Each row was made from one small tree. Brackets hold a mark, then the marks that hang from it, in alphabetical order. Every link used is in the known rows. Write each row's tree.
(in the rows, 128 means zero)
Known rows
{goba fimi}: [121 120 118 132 133 137 136 156 144 124 128 133 126 142 152 117 134 105
 127 123 116 154 123 116 138 132 100 122 132 114 136 124 139 124 116 114
 124 132 152  90 111 102 127]
{merop {sapi lomen} tonul}: [133 158  87 157 147 102 135  91 112 120 141 101 114 170 108 134 127 122
 166 112 142 135 164 115 195 156 145  91  49 103  99 203 104 131 158  63
 127 117 120  99 140 148 117]
{tigili fimi}: [131 150 160 130 142 109 124 138 126 121 120 134 149 126 123 133 122  96
 136 128 149 126 149 129 122 149 122 119 122 118 131 129 143 110 132 102
 106 119 146 116 123 110 140]
{vobet lusanoz}: [148 125 132 156 144 130 142 145 134 163 115 129 136 114 115  94 134 145
 136 115 137 134 118 147 136 136 100 151 133 146 134 159 114 147 130 117
 131 144 103 131 108 123 152]
{gutor {merop sapi {tonul lomen}}}: [136 156 116 141 149 108 154 102 107 111 120 117 113 191 139 136 149 135
 153 114  99 131 127 146 151 123 153 109  57 150 133 182 118 123 154  82
  87 100  78  77 123 167 113]
{fimi {sapi {lomen {ragole merop}}}}: [131 117  42 109 126  97 100 140 107  90 173 129 192 120 107 127 120  69
 138 120 179 140 120 133 111 122 146 186 158  96  77 139 101 132 122 120
 154  98 126 144 191 144 126]
{vobet {ragole lomen}}: [ 99  88 118 102 130 134 133 140 142 118 138 107 132  80 130 136 135 123
 123 131 160 143 107 155  66 117 138 138 122 130 103 107 126 150 151 142
 112 142 108 133 158 142 127]
{ragole {lomen gutor} {merop sapi tonul} vobet}: [137 119  62 142 146  94 170 100 150 124 150 148 161 124  94  87 109 118
 141 105 165 182 103 152  97 136 142  57  92 139  97 125 120 128 170 146
 137 174  92 125 185 137 138]
{gutor {merop {tonul {lomen {ragole merov vobet}}}}}: [127 153  81  90 122  68 140 103  92 129 142 108 176 135  71 117 136 143
  98 121 123 144  82 186 115 106 139  88 118 134 131 136 154  99 188 161
 113 144  81 111 171 143 134]
{fimi {sapi {lomen ragole}}}: [134 125  78 118 128 106 114 143 107 110 158 129 151 110  95 143 121  84
 128 116 160 126 141 126 132 123 152 161 148 120  93 147 122 133 119 115
 167 110 128 134 164 139 117]
{merop sapi {tonul {lomen {ragole vobet}}}}: [121 186  92 136 122  85 118 116 126 160 110 141 130 133 105 116 121 113
 117 100 116 170 113 149 134 143 175  54  51 166 122 165 163  83 164 136
 132 145  85  84 147 137 121]
{lomen gutor {ragole {merop tonul} merov}}: [188 125  56 113 158  76 121  80 148  83 178 140 209  97  74  96 130 142
 109 106 162 168 103 135  98 104  95 122 174 113  56  96 149 117 199 163
 148 170 114 140 161 106 137]
{merov {ragole lomen {merop tonul} vobet}}: [ 78 157  61 122 135  87 118 104  84 132 117 130 172 113 111  94 103  97
 131 132 140 185 112 167  90 110 173  93 118 118 134 110 118 120 200 181
 112 183  77 140 173 107 146]
{lomen {gutor {merop sapi tonul}} {ragole vobet}}: [181 140  52 131 147  91 178  89 157 122 151 141 134 130  67 110 120 129
 139  85 158 189 132 147 110 109 147  55  80 152 122 136 139 120 145 172
 151 166  93  99 170 156 123]
{ragole merop}: [123 125  98 117 130 120 119 125 127 104 141 126 170 138 140 119 128 113
 142 131 143 146 101 134 108 123 119 152 148 112 114 120 101 129 130 129
 118 118 129 137 145 123 137]
{fimi {sapi {lomen {ragole merov}}}}: [154 108  85 121 128  81 122 137  95 113 175 113 161  97  61 131 118 114
 119 120 176 103 126 135 139 132 122 164 165 109  88 138 122 140 148 115
 168 112 125 143 190 150 126]
{lumi {lomen gutor} merop {vobet ragole}}: [161  93 113 129 160 191 115 163 184  77 147 137 154  73 131 125 165 176
 118 105 194 166 119 176 114 103 164 152 135  87 128  96 127 155  89 147
 153 172 141 127 175 166 119]
{gutor merop}: [135 115 113 111 132 129 154 120 117 105 130 105 140 150 124 138 134 132
 142 127 128 129 128 144 112 102 122 150 128 121 149 125 104 141 122 131
 110 107 116 126 140 149 124]
{merov {ragole lomen {merop sapi} vobet}}: [ 95 128  80 148 122  93 132 136  84 144 104 143 139  87 115 109  78  85
 144 111 153 171  99 152 100 128 170 115 112 139 151 110  96 143 168 176
 119 150  85 122 199 155 149]
{goba {fimi sapi}}: [123 112 116 145 131 133 144 169 139 118 158 144 131 151 149 111 126  93
 136 125 123 135 118 103 124 136 114 136 139 127 140 139 133 141 102  77
 141 118 146  95 133 125 110]
{lumi {merop sapi} {vobet lusanoz ragole}}: [169 103 116 167 162 152 106 164 182 131 115 120 135 116 128  89 158 188
 155  78 197 176  95 154 119 142 111 152  75 136 169 203  89 187  97  88
 121 137 148 113 144 190 128]
{merop {sapi {lomen gutor {ragole vobet}}} tonul}: [165 157  49 149 136  91 141  97 133 124 159 135 135 112  50 116 111 102
 134  81 177 183 161 132 166 144 161  44  73 123  79 166 137 112 154 140
 177 171 109 116 177 136 127]
{tigili {fimi {sapi lomen}} {risi lerokit}}: [ 91 139 133 138 164  77 134 117  76 106 133 132 171 166  91 124 108  94
 151 132 143  94 178 117 164 170 183 124 134  93 128 173 101 100 139  52
  93 102 148 111 147 138  96]
{risi lerokit}: [ 98 117 127  98 137 111 118 104 123 143 118 127 149 134 130 137 127 153
 118 111 124 114 138 127 130 105 147 114 136 120 132 128 117 111 110 121
  95 155 111 127 107 110 127]
{lerokit risi}: [113 128 129 129 161 126 139 124 116 127 131 117 134 139 129 143 121 153
 116 117 124 127 102  96 113  92 145 136 121 127 134 133 118 127 143 135
 126 147 131 116 128 111 107]
{goba {fimi {sapi {lomen gutor}}}}: [159 101  93 156 142 137 155 167 119  76 188 155 138 136 111 113 124  78
 145 105 166 135 155 103 175 147 126 139 156 100  79 140 113 144  99  71
 171 141 148 107 155 119 112]
{tonul {lomen {ragole merop vobet}}}: [103 149  84  94  98  97  99 147 122 130 121 147 192  99 119 112 128  79
  99 125 139 164  72 176  95 115 164 118 140 141 105 118 133  88 134 178
 126 134 101 124 173 124 143]
{lumi {lomen {ragole {merop sapi} merov}} vobet}: [175 124  72 124 147 104 109 130 161 124 102 124 151  75 123 142 140 147
 109  99 150 167 113 160  87 112 118 163 144 110 131 107 153 116 144 158
 134 116 128 100 209 168 164]
{lomen {gutor merop} ragole}: [182 106  93  99 144 118 154 124 139  86 151 148 149  88 101 142 127 113
 119 104 147 157 136 147  87  85 134 145 164 141  97  83 139 126 124 186
 148 138 107 123 148 136 132]
{sapi {lomen {gutor {merop tonul}} ragole}}: [171 129  51 105 157 100 150  86 116  68 167 127 164 117  84 139 137 107
 138 104 160 165 172 153 142  93 148 125 125  98  73 127 129 125 158 146
 147 149  92 125 146 123 120]
{ragole merop merov}: [145 108  96 117 131 100 124 106 116 106 155 109 178 131  98 114 126 146
 129 128 155 122  79 137 116 128  86 151 161 105 110 119 100 141 162 126
 118 123 140 148 174 138 148]
{ragole {merop sapi tonul} vobet}: [117 157  58 144 124  88 138  87 140 145 142 116 153 169 101  93 116 135
 162 115 144 177  99 137 129 147 126  63  63 121 137 182 104 119 147 115
 122 140 126 111 171 150 135]
{lomen gutor}: [167 116 133 139 138 141 139 129 143 107 154 159 133 104 110 120 124 130
 124 113 145 132 137 124 133 122 130 120 149 133  91 103 140 131 121 147
 149 151 124 135 136 128 120]
{fimi {sapi {lomen gutor}}}: [167 107 108 149 138 129 144 143 108  82 193 149 148 119  85 129 111 100
 142 111 179 101 154 119 166 142 153 135 148 105  69 146 102 150 107  88
 172 130 130 148 173 144 114]

Write each row's tree
[185 118  62 104 146  79 172  87 126 117 178 121 180 108  35 107 118 155
 108 102 171 160 111 169 102  97 116  72 148 129 114 106 156 120 176 191
 151 184  97 138 184 134 131] | {lomen {gutor {merop tonul}} {ragole merov vobet}}
[170 121  81 121 138 119 115 133 127  92 155 147 153  68  89 144 123  91
 118  94 170 149 163 130 145 118 147 132 156 113  58 109 138 123 133 164
 173 155 123 144 152 117 130] | {sapi {lomen gutor ragole}}
[124  89  86 130 126  92 168 142 113 174 129 107 194  91  72  60 114 147
 110 131 181 145  50 187  81 133  69 137 171 132 131 123  90 138 179 161
 127 165  89 161 198 137 190] | {ragole lomen merop merov {vobet lusanoz}}
[189 142  50 138 161  98 130  91 174 102 158 159 166 118 109 109 123 122
 146  90 148 203 127 117 109 120 131 112 105 136  66 122 140 120 164 146
 150 150 108 110 150 129 124] | {lomen gutor {ragole {merop sapi tonul}}}
[207  79  64 114 150  90 168 126  91  66 203 129 171  99  41 137 118 115
 127 100 197 109 133 146 124 106 117 168 183 114  74 113 117 153 141 131
 175 118 113 150 207 169 125] | {fimi {sapi {lomen {gutor merop} {ragole merov}}}}
[137 126  37 133 120  89 131 160 113 152 162 120 207 103  60  85 110  86
 136 108 202 161  91 164 114 129 124 153 151 117 116 183  85 132 113 126
 168 133 107 160 202 144 159] | {fimi {sapi {lomen {ragole merop {vobet lusanoz}}}}}
[157  70  96 119 147 109 160 126 122  87 162 147 183  81  97 103 118 131
 107 116 173 129  81 156  82 114  95 153 197 120  70  62 116 145 182 158
 134 155 111 162 187 134 153] | {ragole {lomen gutor} merop merov}
[163 126  74 126 165 120 164  83 102  61 174 117 154 161  83 137 138 122
 161 108 159 136 170 146 175 115 138 111 114  88  82 150 102 135 151 105
 130 145 103 128 148 139 122] | {sapi {lomen {gutor {merop tonul}}}}
[154  59  97 144 152  89 157 145 147 142 146  89 163  85  90  90 127 159
 154 104 198 151  56 166  67 145  58 177 123 145  99 147  72 179 181 104
 105 135  95 139 195 177 163] | {vobet lusanoz {ragole lomen {merop sapi} merov}}
[171 101  49 116 137 112 118 143 127  66 196 148 201  91  86 124 114  76
 135 101 188 151 135 133 121 112 149 176 183 107  45 112 106 133 117 132
 177 121 124 153 192 134 120] | {fimi {sapi {lomen gutor {ragole merop}}}}
[156 137 131 179 170 111 159 144  90  68 164 160 160 137  73 115 102  75
 160 131 172 118 181 113 165 190 162 120 151 115  92 143 116 117 152  63
 146  99 158 124 165 147  93] | {tigili {fimi {sapi {lomen gutor}}} risi}
[120 127  82 170 140  93 148 156  94 174  93 141 138  74  93  80  88 104
 153  96 165 188  90 170 100 132 140 132 112 164 161 147  80 153 159 164
 121 164  62 126 184 149 168] | {merov {ragole lomen {merop sapi} {vobet lusanoz}}}
[128 171 135 159 145 106 130 107 116 136 116 137 108 170 141 123 143 137
 141 112 101 132 134 129 163 155 160  93  51 153 115 184 137 109 158  70
 101 120  89  81 112 141 114] | {merop sapi {tonul lomen}}
[149 135  91 145 155 100 166  78 131 117 137 108 106 189 122 133 132 150
 168 115 111 148 139 128 135 126 130 110  55 134 149 178 110 138 149  89
 101 108 100  89 126 172 121] | {gutor {merop sapi tonul}}
[146 155  98 143 140  74 125  89 111 111 142 118 162 174 114 101 143 154
 144 117 124 124  87 140 153 150 119 117  87 131  95 173 114 117 196  74
  92 112 102  97 154 155 132] | {ragole {merop sapi {tonul lomen}} merov}
[163 102  52 111 131 106 167 145 104  93 194 141 174 100  41 131 107  85
 128 100 197 142 139 162 118 101 162 120 153 121 103 129 114 135  99 153
 184 138 114 146 214 162 121] | {fimi {sapi {lomen {gutor merop} {ragole vobet}}}}
[183  41 108 123 161 107 190 122 137  86 177 107 124  86  71 135 128 158
 143 100 194 133 100 159  76 118 101 139 125 148  88 104 108 185 165 137
 117 139  95 118 209 207 131] | {vobet {ragole {lomen {gutor {merop sapi}}} merov}}
[127 142 133 140 145 107 125 151  88 102 160 128 165 149  98 131 112  77
 158 133 174  96 162 126 155 166 144 140 122  99 110 170 118 126 119  48
 118  93 146 129 167 132 123] | {tigili {fimi {sapi lomen}}}
[116 146 132 164 155  97 146 137  74  92 144 128 153 162  88 117 113  73
 164 151 154 113 173 118 164 192 163 134 123 104 130 169 111 113 161  50
 129  73 159 113 161 152  94] | {tigili {fimi {sapi lomen}} risi}
[168 105  41 100 118  78 123 117 105  98 184 127 214  78  25 107 109 103
 111  97 216 160 101 161 133 122 111 112 179  89  63 103 105 125 156 187
 175 171 134 161 225 128 152] | {sapi {lomen gutor {ragole merop merov vobet}}}
[131 123 132 151 176  90 150 116  89  89 156 164 180 140  74 123  98  99
 147 111 162 103 191 116 172 168 184 112 153 104  91 145 113 103 131  65
 115 129 137 123 149 124  94] | {tigili {fimi {sapi {lomen gutor}}} {risi lerokit}}
[143 108  86 158 145 117 144 162  97 141 123 165 186  44  85  67  91 102
 125  98 183 182 103 180  87 113 139 139 171 144 120 101  97 147 160 195
 143 213  56 159 177 113 169] | {merov {ragole {lomen gutor} merop {vobet lusanoz}}}
[201 105  92 128 145 109 163 126 154 105 136 152 119  93  99 142 120 118
 142  81 153 167 138 137 102  98 135 139 123 161 102 105 130 140 121 165
 148 124 103  97 154 173 125] | {lomen {gutor {merop sapi}} ragole}
[121 138  90  93 123 106  92 142 123 102 119 148 186 101 146 126 143  83
 106 123 123 148  90 158  95 105 148 165 154 139  83 104 138  95 144 153
 116 112 102 121 144 117 134] | {tonul {lomen {ragole merop}}}
[115  93  65  98 151  91 127  91 130  97 176  78 195 114 100 105 144 154
 132 136 176 150  73 161  59 121  92 135 127 104  75 116 112 155 221 123
  99 161 106 143 187 138 128] | {vobet {ragole lomen {merop tonul} merov}}
[182 121  43 116 160 101 164 103 110  67 199 134 173 129  78 129 128 103
 143 102 166 142 163 143 129 103 155 137 138 115  64 143 128 135 142 112
 165 133  92 135 165 141 107] | {fimi {sapi {lomen {gutor {merop tonul}} ragole}}}
[127 151 155 166 159 105 151 140 113 113 133 153 147 152 105 109 110  92
 152 152 130 124 147 120 118 176 153 127 131 146 147 142 137 108 160  81
 123  82 156 106 143 146  94] | {tigili {fimi sapi} risi}
[111  65  83  93 131 105 131 123 123  94 170  84 188  85 102 117 137 137
 124 136 185 141  61 169  52 120  95 161 160 113  83  93 100 161 184 140
 104 140 115 157 210 151 142] | {vobet {ragole lomen merop merov}}
[146 127  70 124 129  98 113 128 154 123 120 134 149 108 126 125 116 100
 137 107 140 178 105 129  91 115 130 150 118 140  99 123 116 127 137 152
 131 104 127 111 155 149 136] | {lomen {ragole {merop sapi}}}
[166  43 107  98 154 115 183 124 126  76 184 103 156  75  73 137 133 157
 125 116 195 132  95 173  61  98  98 146 163 133  84  76 112 171 170 158
 116 158  96 146 205 179 133] | {vobet {ragole {lomen {gutor merop}} merov}}
[187 110  80 126 142 118 179 156 145 146 144 151 165  75  55  94 123 128
 115  89 176 173 114 178  91  96 113 115 158 162 136 120 123 136 115 192
 166 181  84 136 164 141 152] | {lomen {gutor merop} {ragole {vobet lusanoz}}}
[134 149  59 180 134  89 122 144  62 147 121 117 147 110  68  93  92 100
 173  83 191 171 131 151 184 155 140 132  90 118 145 205  47 164 140 121
 128 150  93 133 193 151 159] | {merov {ragole {merop {sapi lomen}} {vobet lusanoz}}}
[162 151  98 123 137  76 131 111 118 129 162 149 180  93  54 101 126 142
  81 103 141 144 102 170 133 125 138  54 132 148  77 108 183  91 187 175
 154 195  90 126 167 112 128] | {merop {tonul {lomen gutor {ragole merov vobet}}}}
[184  39 108 123 172 113 198 144 129 105 176 103 166  61  62 104 141 171
 134 103 200 135  84 192  68 110  67 177 168 150  98 108  97 186 167 143
 121 172  72 153 180 168 153] | {vobet lusanoz {ragole {lomen {gutor merop}} merov}}
[186 126  93 153 171 117 184  87 146  91 162 137 117 165 104 122 136 158
 164  97 136 153 151 123 142 120 124  95  84 138 113 149 119 139 148 105
 122 134  98 103 138 167 117] | {lomen {gutor {merop sapi tonul}}}
[170 104  72 137 142 122 133 171 141  78 185 162 154  97 102 119 120  58
 121  94 168 157 155 110 141 128 127 149 169 109  70 120 145 134 109 113
 183 144 140 106 152 115 115] | {goba {fimi {sapi {lomen gutor ragole}}}}
[164 132 125 116 136 122 109 152 135 104 127 175 149  68 123 132 133  98
  88 103 125 141 124 145 119 112 167 133 156 160  65  91 168 104 134 169
 151 151  94 115 129 114 123] | {tonul {lomen gutor ragole}}
[111 139  67 108 100 102 114 134 107 143 137 120 154  94  71 130 114  82
 113 119 173 156 136 151 140 124 158  96 127 106 117 137 126 112 124 166
 158 147 131 135 178 127 133] | {sapi {lomen {ragole vobet}}}
[189 103  80 121 140  95 128 119 114  95 170 129 159  69  54 135 123 116
 104  95 183 130 141 139 151 122 112 136 177 102  51  98 135 133 161 160
 168 156 123 149 177 128 140] | {sapi {lomen gutor {ragole merov}}}
